Each row was made from one walk, in order. Every step used is in the known rows, and no mark comes twice. Write each row's walk.
Known rows
Z/S/D: [-34  66  -2  12 -45  50 -11  -5 -33 -34  41  31 -26  34  -8 -22 -24  24
 -21 -44 -37 -11  10  12   9  25  20  -2  42 -38  17  -1  41   6  39  -8
  54 -10 -17  22 -18 -39  23  13 -24  18 -43 -38  11  27 -20]
B/G: [ 34   0  -9 -19  21   5   4  22  38 -25   6  22  20   1 -11  -1  29  13
  19   1   0  11   5  12  -3  -6 -76  -1  14  -3  20  28  20 -12 -17  41
 -20   1  -5  18  -5 -12  -6 -22 -17  -2  17 -14   8  28 -24]
D/S/R: [ 28 -35 -15  34  26  -4 -47  39  -8 -50  20   0 -31   5  35 -12  18   5
 -42 -20 -42  -6 -18 -22  23 -19 -34  -3 -17 -30  46  14  36  -5  -6  53
  21  20   4 -21 -57  15  29   9   9  15 -25  12  14  11 -42]
K/A/Z/G: [-21  22  39 -14 -27  28  31  42  23  -6 -39 -19 -27  30   2  -8 -16 -12
  44 -33  19  17 -18 -13  22 -36  61  28  -5  25  18 -15   6  17  22  25
 -10 -17  -4  -5   9   2  33   1 -12 -42 -30 -21 -32 -32  30]
S/H/G/Z: [ 17  -9   9  23 -24  -9   9  14   0  -7  14 -12 -64   0 -15 -29 -43  19
  20 -21 -27 -36 -39 -20  14 -61  69 -13 -17   4  17 -34   4  10  37  38
  -4  17  -8  -1  12  -4  19  11 -37 -40 -23 -17  18   4  -1]
H/S/R: [  8  -4   5  38   0  13 -43  31   1 -57  15  15 -30  15  49 -27   9  12
 -18 -13 -35 -13 -23 -13  -6 -36 -15 -14   1  15  17   3  27 -14  -7  13
  54 -32  -3 -10 -61  -5  19  34  -8 -29 -37  -7   9  -7 -59]
K/G: [-19  -3   8  16  14 -19  35  33  -8   1  -1   7 -10  -9  -6 -15   7 -11
   7   5   4  21   1 -32   1 -28  53  30 -22  23   3  -1   6  11  45  -9
  23   3 -10 -23 -10 -44  35  -9 -23   6  -1  -2 -20 -54  21]
R/S: [ -3 -13 -51  -7 -20 -29 -25  19  24 -16   7  20  30 -32  20 -12   2  15
  17  10  -3  35   6  20  10   4 -14  -5  -9  -2  -3 -12  30 -26  12  14
  13  15  15 -28  14  21 -13   1  16  18 -30   7  -4  -5   7]
B/G/H: [ 39  35   1  16  33   8 -18  19  36 -11  23  26  -8 -34   1  17   9  19
  -5 -36  -6  13   0   0 -12 -40 -60 -33   6 -18  37   8   2  -8  -2  28
 -15 -26 -17  -3  -8 -10 -13  10   1 -17   4 -19   1   1 -10]
X/A/Z/S: [-24  35  30   5 -32  59   5 -27 -22 -14   7 -20 -45  55  36  -1  14  -3
   3 -63 -15   5  -7 -18   2  12  52   4  56  25  33 -44  46   7  35  40
  30 -30  32  10  -1 -44  22 -40 -33 -11 -21 -63 -21  14  16]
K/G/H/S: [-11  32  13  37  15   6 -13  11  10 -18  33   9 -30 -10  26 -25 -11   0
   8   1 -46  -4 -13 -20  -1 -59  14 -13 -14  39  -9 -26   5  -5  36 -35
  53 -36 -20 -27 -44  -3  -7  42  -6 -59 -14  -8  -3 -54 -10]
K/G/Z: [  4  -6  31  38  16 -29  16  31   0  -3  23 -19 -24 -13  -8  -7 -19   7
  30   5  11   0 -32 -48  -3 -82  83  27 -37  31  24   4  -2   1  34  19
  20  28 -12   0  16 -50  35  -7 -53  -6 -22 -30 -13 -23  -8]
R/S/H/G/K/A/Z: [-48  16  14   4  -4   3  33  13  29   5 -14 -14 -33  32  -9 -42  -3 -22
  53 -48 -34  -7  -9 -25  12 -15  60  -9  -1  29  17 -50  -2 -30  49  20
 -32   0  56 -18  50  11  50 -15 -42 -49 -45 -22 -16 -17  14]
K/A: [-33  10   8  -2  13 -19   5  22   2  20 -35 -16  -7  21  -1 -30  21 -38
  18  -6   7 -11 -21 -16  -3 -12  18   5  -6  25 -27  -7 -11 -27  22 -13
 -49  -6  10  19  27   4  29  -3  -6 -10 -66   4  10 -18 -21]
Z/G/K/A/X: [-15 -49 -28  11   7  12  29  40   8   8   8 -40   0  43 -35 -27 -18 -63
  62  -5  44  27 -43  -4   1 -47  21  -1 -45 -11 -37 -24  27   4  -8  -3
 -73   6  29  31  19   9   1  -6  -1 -19 -35   2 -14 -18 -27]
H/G: [ 28 -16 -22 -10 -34   8   8  13  15  -8 -18   8 -50  23  -8 -26 -11  -1
  -9  -2 -25   9  -5   2  21   4  16 -40  -2   3   0 -55 -16  35  34  21
  -4  -9  -1  -5 -13   5   8  -3  -4  -7  -3  10  38 -28  24]
D/S/H/G/Z: [ 21 -21   4  22 -12 -14  -2  15   0 -15  22 -24 -70  -3 -15 -32 -42  16
  14 -16 -41 -40 -37 -27  28 -59  57 -11 -23  -3  20 -39   9   8  41  45
  -7  32  -1  -6   4  14  17   5 -31 -36 -21  -7  26   9  -2]
D/S/H/G/K/A: [-30   2 -10  21  15 -15  16  26  17  15 -15 -17 -43  32 -33 -77   3 -46
  26 -24 -45 -20 -41 -11  20 -25  37 -20 -32   0 -11 -24   2  -6  50   1
 -68  26  33 -14  22  40  46   7 -23 -50 -37  24  28 -27 -10]
K/A/Z: [-37  21  38 -14  10   1  27   7  17  12 -24 -26 -19  44  14  -5  14 -25
  35 -31 -10  -6   3 -37   4  -5  45  10  13  46  11 -35 -24 -35  22  13
 -25 -16  37   7  43 -14  39 -24 -31 -21 -54 -32 -19  -9   1]
G/B: [-25   7  12  -3 -42  -7 -16  58  24 -21 -14   5  28 -39 -17   5 -22  16
  46  31  -3   4  26 -23   2 -47   0   1 -32  35  20  15 -25   8 -24  43
  38  19 -10   6   5   1 -15 -18   0  -3   4 -20  -5   7  -6]
A/Z/S: [-33  53  22  -4 -40  47   3 -13  -7 -18  10 -18 -31  50  30 -10  -4  16
 -11 -65 -21   0   4 -11  -3  27  49  -2  50  17  44 -28  35   8  43   8
  29 -25  21 -10 -19 -37  21 -32 -40 -12  -5 -58 -19  11  10]
R/S/H/G/Z/A/X: [ 18 -62 -47  20 -18  17  16  24 -20 -21  32 -42 -38  12 -11  -9 -44 -27
  53  -5  52   3 -38  -9  19 -66   2 -31 -17 -38 -47 -68  33 -14   7  22
 -42  28  35  12  37  27 -31 -22  13   1 -53  10 -12   0 -27]
G/K/A/X: [-19 -52 -32  12  20   4  25  30   6  14  12 -41   7  42 -34 -25 -11 -63
  57  -1  33  19 -31  -9  -6 -33  11  -9 -43 -10 -45 -25  23 -12  -5 -14
 -72   8  37  35  27   6   4 -13  -3  -7 -37   4  -4 -14 -38]
K/G/Z/S/R: [  4  15  22  51 -17  13 -34  42 -21 -52  18   0 -50  21  44 -22   7  27
 -33 -55  -5  -1 -40 -30 -12 -46  50   0  10  -3  59  11  52   9  36  40
  49 -11  -7 -10 -54 -65  53   1 -41  -1 -38 -41  -2  -2 -50]
K/G/H/S/R: [  8   9  12  59  13  10 -41  39   5 -52  24  24 -41  -3  50 -24   5  12
 -23 -32 -35  -2 -24 -27 -10 -66   0 -20 -15  11  25  -3  23  -7  13  11
  64 -40 -15 -26 -68 -19  28  42  -8 -37 -35 -13   0 -36 -50]
B/G/K/A/Z/S/R: [ -6  26  18  37  -6  37 -23  43   9 -52   3   5 -39  47  37 -30  25  10
 -15 -81 -22   3 -29 -17 -12 -16  11 -18  28   0  68  12  49  -7  23  49
  17 -23  26  -6 -37 -42  61 -13 -46 -21 -39 -48  -3  13 -55]
Z/A/K: [ -1 -20  10  29   8  59  42   7 -18 -17  34 -16 -21  24  28  -3   6 -40
  56  41  70  37  20 -15  21 -50  -8 -39   0 -32  15   7   2   5   2 -17
  -5  10  51  18   6  32  -4 -30  11  -1 -28   4 -16 -10 -30]
A/K: [-11 -23   6  14   4  40  44   9   3  -6  33   1   3  20  18  -5   8 -24
  47  47  44  46  35 -14   8 -34   5 -13 -12 -15  34  19  14  10  -2 -17
   4  -6  35  26 -22  15   2 -13   0   1  -5 -21  -8  -2 -21]
X/A: [ 20 -43  13  18  18  20   1 -30 -30  11  -8 -10 -23  17  16  10  33 -35
  28   6   9  13 -17  -7   4 -32  11  15   8  22 -22 -31  17   4 -24  70
   3  -3  22  32  35  -4  -1 -25  17   2 -35 -12  -7   4  18]
Z/A/K/G/H/S: [-12  32  18  50  18  29   3  12   8 -24  46   1 -40   0  38 -25 -10 -15
  28  12 -18   9  -9 -28   3 -82  10 -30 -12  28  -4 -25   3  -4  39 -41
  49 -31  -1 -24 -38   9  -9  30  -2 -58 -26  -7 -12 -59 -21]
R/S/H/G: [ -6 -11 -49 -12 -58  -2   5  11   9 -14 -13  31 -55  -8 -12 -57 -29  15
  -1 -25 -49 -14  -8  16  28   0  27 -31   5 -18 -13 -67  27  10  57  23
  -8  -3   9 -35 -11  39   2  13   4 -31 -13  10  28 -19  35]

Write each row's walk
[  0  22  29  48   3  25 -37  46  15 -53   4   8 -53  17  54 -29   3   5
  -7 -48 -32  -6 -34 -27  -2 -70  11 -19  -4  21  32 -12  18 -12   9  21
  44 -48  -7 -19 -51  -6  36  42  -7 -56 -57 -22  -7 -28 -47] : K/A/Z/G/H/S/R
[ 20  -1  -3  28  33   9  14  16  51 -15  23  11  17   6 -38 -29   8  -3
  39  -6 -15  17 -22  19  -5 -27 -31 -22 -19 -17  35  45  21  10 -12  23
 -31  30  17  -7  15   2  11  -9 -40 -42  49   1  -4  12 -22] : B/G/K
[   3  -30   39   52   27   -1   41   26  -11   -2   39  -26  -32    4
    7   -5   -5  -18   61   28   38   29  -19  -57    4 -107   90   25
  -38   29   32    6   12    5   24   33   24   21    8   23   16  -49
   37  -19  -47   -7  -38  -40  -19  -25  -12] : X/A/K/G/Z
[ -2 -17  31  44  19 -14  38  36   0  -8  39 -24 -23  -3   2 -11 -14  -7
  53  28  34  24 -13 -55   5 -98  87  21 -44  24  41  16   7   7  30  11
  22  23   1  11   2 -48  38 -15 -49  -8 -27 -35 -20 -24 -20] : A/K/G/Z
[-15  14 -25 -11 -68  28  10  -2 -11 -13 -14  15 -78  21 -13 -61 -29  13
 -21 -51 -50 -29 -15   8  17  14  50 -29  28 -17   0 -64  32  31  72  12
  -1 -22   2 -25 -34  14  11   6 -15 -38   1  -8  31 -11  26] : Z/S/H/G
[  6  42  12  12 -26  22 -17  16   5 -30  29 -17 -26  24  13 -14  -1  34
   3 -43  -9  -9 -31  -4 -10 -19  22  -5  29   5  47  14  54   8  35  35
  12   1  -9  15 -20 -50  11 -21 -55 -13 -12 -57   5  34 -31] : B/G/Z/S
[ -7  21  20  48  28  13  24  24   5   6  34  18 -27 -32  13  -1  -5 -16
   7 -10  18  42  12 -40  -2 -73  34 -19 -27  -9  40  -5  -2  13  38 -15
  18 -28   0 -18 -26 -26  14  15  -4 -11  -7 -20 -23 -58  11] : A/K/G/H
[ -2 -15  45   6  11  35  28 -28  -9   4  -2 -21 -29  38  26  22  21 -22
  42 -28  -7   9   8 -33   7 -19  34  17  22  45  15 -52  -2 -11  -9  67
  14 -16  43  20  52 -19  23 -42 -17 -15 -32 -44 -31   8  24] : X/A/Z
[ -2  -5 -24 -12 -49  11  21   2  -8  -4 -19  20 -66   8 -21 -52 -31   9
  -9 -32 -45 -29  -9   6  21  -1  35 -27  10 -19 -11 -61  13  25  50  14
 -13 -10   3 -18 -17  30   6  11  -7 -40  -1   9  32 -15  32] : S/H/G
[ -5  11  27  30  -3  33  35  18  36  -7   9  -9 -19  23 -26 -25 -27 -11
  55 -26  -1  24 -29   9  13 -43  59  -6 -31  -7  41  12  14  40   3  16
  -7  19  19 -31  15   8  31  10 -37 -66  41 -11 -37 -23  24] : A/Z/G/K
[ 17  15  13  52  -2  24 -52  41   9 -57  17  19 -46   2  52 -20  -2  19
 -20 -35 -29  -2 -32  -9  -2 -66  -4 -27  -8   3  30   2  29   0  -2  18
  59 -40 -20 -25 -72   1  22  52   3 -48 -35 -12   0 -24 -46] : Z/G/H/S/R
[-27  -4 -23 -11 -78  -9  -9  64  30 -31 -25  27 -12 -46 -25 -36 -39  27
  47  12 -36  -4  20 -11  22 -43  22 -19 -26  20  11 -32  -8  16  18  59
  31  14  -2 -17   1  26 -13  -9   2 -21  -3 -11  15  -6  18] : R/S/H/G/B
[-38  -4  25  21 -29   6  31  78   9 -31   0   5  14 -33  -8  -5 -17  -7
  80  56  37  43  35 -54   9 -91  38   6 -43  34  27  16 -19  20   3  29
  47  23  10   2   4 -13   9 -39 -11   3  -7 -22 -23 -36  -5] : Z/A/K/G/B
[ -4  -3  -2  -8 -63  -1  -8  65  33 -28 -27  13  -5 -22 -21 -14 -31  15
  40  27 -18  11  23 -23  18 -41  10 -25 -33  36  21 -26 -37  34  -1  58
  34  10  -9   6   1   5  -9 -20  -2  -6   4 -15  21 -14  12] : H/G/B
[-19  42  21  27 -28  12  -2  17 -16 -19  29 -21 -41  23  13 -24 -14  18
  -4 -42  -3  -2 -32 -25  -9 -30  83  11  14  20  39  -2  46  17  67   5
  36   3  -7  -5 -27 -67  31 -19 -56  -8 -17 -53  -6  -9  -5] : K/G/Z/S
[-42  18  38   7  21   8  32   8  23  14 -12 -29 -17  45  -1 -19   8 -33
  48 -39 -16   2  -5 -33   2 -15  53   0  -1  38  21 -27 -19 -25  24  10
 -30  -3  49  -1  54  -8  51 -22 -45 -38 -38 -27 -23 -15   0] : G/K/A/Z
[ 17 -56 -20  33  14  18  27  30 -26 -14  34 -55 -24  23 -11   9 -30 -39
  54   7  71  13 -35 -32  10 -74  11 -13 -31 -22 -42 -40  17  -5  -1  11
 -33  29  27  20  35  -6 -19 -32   3  13 -45   4 -26 -17 -32] : K/G/Z/A/X
[-30  12  14  23  11  -3  20  38  23  17 -30 -21 -13  28 -28 -51   5 -46
  46 -16  10   6 -48   4   8 -42  52  -1 -34  10 -10  16   0   5  27  -9
 -57  14  15   0  30  15  45  12 -23 -49 -36  12  -3 -34 -10] : Z/G/K/A
[-27  59   8  37  -1  30 -10   7 -10 -37  57  43 -31   4  -4 -24 -30  15
   2 -14 -63 -15  10 -11  11 -34  11  -3   2 -11  -4 -12  13 -11  33 -28
  77 -24 -30   4 -23 -21  12  52 -15 -23 -54 -24   7 -16 -28] : K/G/H/S/D
[  1   3   9  32  -3  26  19  25  30  -5  10  -4  -7  10 -36 -33 -24 -14
  43 -11   6  24 -38  21  11 -46  46  -9 -41 -18  28  30  20  46   3   6
 -11  24   5 -26   7  19  24  22 -22 -59  45   9 -21 -23  17] : Z/G/K
[ 13 -14  -9  20 -30 -20  -4  19   9 -13  14  -8 -56 -11 -12 -37 -39  24
  28 -15 -23 -20 -36 -14  18 -60  64 -16 -21   3  14 -40  14   1  44  43
   1  23   0  -7  17   4  14  10 -32 -32 -34 -16  19   1   2] : R/S/H/G/Z
[ 11  12  18  46 -20  19 -46  36 -19 -55  18  -2 -46  25  45 -18   1  28
 -38 -60  -9 -10 -40 -17 -11 -36  33 -15  17  -8  60  15  49   3  20  41
  41 -15  -5  -4 -49 -48  40   5 -34  -2 -41 -42   5  18 -52] : G/Z/S/R
[-26 -19  11  22  16   6  62  32  -7  -3  22   9  -6   6   5 -21   9 -26
  41  37  36  52  26 -41   3 -53  61  22 -27  10  24  12  15  20  41 -25
  26  -3  15  -3 -27 -32  34 -21 -23   6  -3 -18 -23 -56   4] : A/K/G
[-26  42   1  16 -17  33 -11  -7 -14 -37  47  36 -15  29  -7 -28 -27  17
  10   3 -62 -23  10   4  13  -9  -5   2  16  -7 -16  -6  17 -14  12 -25
  68  -8 -20  19 -18  -5   1  43 -12 -17 -49 -17  15   8 -38] : H/S/D
[-19  13  20  -8 -63  11  -5  79  31 -33 -30   4  19 -37 -21   0 -41  17
  61  24  15  18  10 -11  16 -69  26  12 -41  25  29  21 -13  34 -19  51
  40  13 -28   1  -9   8  -9  -6   7 -21  14 -19 -18 -10  15] : Z/G/B
[ 15  36   5  22  18  17 -30   6  36 -29  35  14 -16  -7  26 -16   0  12
   9  -2 -51 -10 -10   2  -7 -50 -48 -30   1  28   0  -8  11 -18   6 -11
  33 -40 -22 -12 -40  12 -25  34  -5 -63  -7 -14   7 -14 -31] : B/G/H/S
[ -2  30  17  43  29  -4   3  20   4   6  17  18 -28 -39   4   5  -6  -3
 -15 -31  -3  22  -5 -31  -6 -58  32 -13 -20  -1  24 -16 -10   8  41  -9
  20 -24 -16 -32 -12 -29  13  21   0 -11  -4 -16 -17 -59  20] : K/G/H
[ 17   2  32  51  14   8  12  25 -26 -16  18 -38 -49  -2   9   1 -15 -16
  36  -1  50  -9 -40 -40  15 -85  36 -16  -6   0 -11 -13 -16  -6  30  15
  -1  41  14 -13  53 -11  21 -29 -16  -8 -50  12 -20 -27 -14] : K/G/Z/A
[-19  20  26  40 -21  33  15  10 -28 -17  35 -27 -47  34  25 -24   1  -3
  22 -22  13  20 -25 -33  -3 -51  91  11  11  21  44  -5  55  20  54  23
  37  -6  11  16 -20 -62  30 -29 -51  -8 -30 -60 -13  -7  -8] : X/A/K/G/Z/S
[-47   3 -36  -5 -36 -15  -3   0 -11  -8   8  36  -6 -46  -8 -43 -25  23
  12 -31 -35 -26  -5  21   6  -5  18  13  11 -33 -15 -16  61 -32  36  -1
  -3  10  18 -42   2  51 -13  20  11 -33 -14   5 -12  18  12] : R/S/H
[ 25  13   8  47  18  19 -55  38  17 -59  25  25 -32   0  50 -19  13  20
 -22 -36 -40  -5 -25 -10 -11 -57 -42 -33   0   6  32   7  27 -18  -6  25
  47 -37 -12 -15 -65 -10  15  35  -6 -39 -33 -16   8  -4 -64] : B/G/H/S/R
[-29  52   9  40   0  44   9   8 -11 -41  63  43 -28  15   3 -26 -27   4
  19   1 -49   3  20 -17  13 -44  16 -10   0 -16   8  -7  16  -8  34 -32
  78 -24 -18  12 -31 -16  13  48 -15 -22 -57 -30  -2 -20 -38] : A/K/G/H/S/D
[ 16  11   9  55   9  17 -55  32   7 -53  23  19 -38   1  53 -18   6  14
 -26 -33 -37  -9 -27 -17 -11 -56 -17 -32  -2   5  27  -3  19 -11  -2  14
  55 -39 -12 -19 -63  -4  15  46  -1 -37 -38 -11   7 -17 -56] : G/H/S/R
[-31  11  11  26  26 -17  11  24  21  24 -17 -19  -5  27 -24 -51  16 -48
  35 -14  -4  -6 -38  -7  -4 -29  35  -7 -30  18 -13  11  -9 -11  23 -17
 -59  18  26   5  41   9  44   5 -28 -38 -42  13   7 -23 -24] : G/K/A
[  5 -51  14  25  18  56  43 -16 -19   1  23  -9 -12  30  30  -2  29 -50
  68  49  53  57  23 -18  11 -53  16  -2  -5   0  20  -1  23  12 -19  28
   4 -12  49  47   4   8   3 -31   8  -1 -32 -27 -13  -2  -7] : X/A/K
[-10  58   4  21 -49  44  -8   6 -28 -41  45  21 -50  37 -13 -29 -34  29
 -10 -45 -41 -18 -11   1  17  -4  45 -10  27 -29  27 -14  36  12  51  10
  53  -1 -17  26 -10 -48  30  16 -41   9 -56 -48  23  24 -26] : H/G/Z/S/D
[ -4  -7 -33  32 -22   5  14   6  27  -6  11  18 -33   2 -43 -70 -26  -4
  28 -25 -46   0 -31  23  17 -20  45 -42 -26 -28  14 -23  20  25  41  12
 -18  30  31 -47  14  40  21  17 -25 -60  29  17  10 -19  21] : R/S/H/G/K
[ 43  -3  17  41  -7  19  -2  16 -14 -18   6 -40 -68  15  12  -5 -19  -9
  26  -5  34 -17 -43 -21  29 -69  19 -50  -1  -9 -12 -40 -26   3  24  30
 -17  36  18  -3  52  12   6 -25  -8 -14 -51  16   6 -15 -16] : H/G/Z/A
[  4 -23 -36  -9 -32   5   8   5  -4 -13  -5  10 -74   6 -19 -52 -30   4
 -20 -23 -73 -33 -10  -3  44   3  18 -23  -1 -26   1 -62  24  23  56  29
 -16  10   9 -32 -33  50   6  10   1 -33   1  21  38  -6  29] : D/S/H/G
[-17 -52 -34  -7  10  -1  22  31  -6  10   2 -37   6  38 -16 -14  -5 -55
  42   4  43  18 -20 -19  -3 -24  -2   3 -30   0 -51 -34  19 -21  -9  -9
 -67  -6  23  44  15   0  -8 -15   8   9 -55   0  -4  -8 -37] : K/A/X
[-57  13  18  29 -32  32  29 -10 -48  -9  29   0 -62   3   0 -50 -25   4
  24 -51 -19 -33 -26 -20  -3 -50  95  24  26 -14  20 -18  81   3  63  10
  15  -3  21  -8 -23 -10  20  -4 -34 -50 -19 -45 -18  16   0] : X/A/K/G/Z/S/H
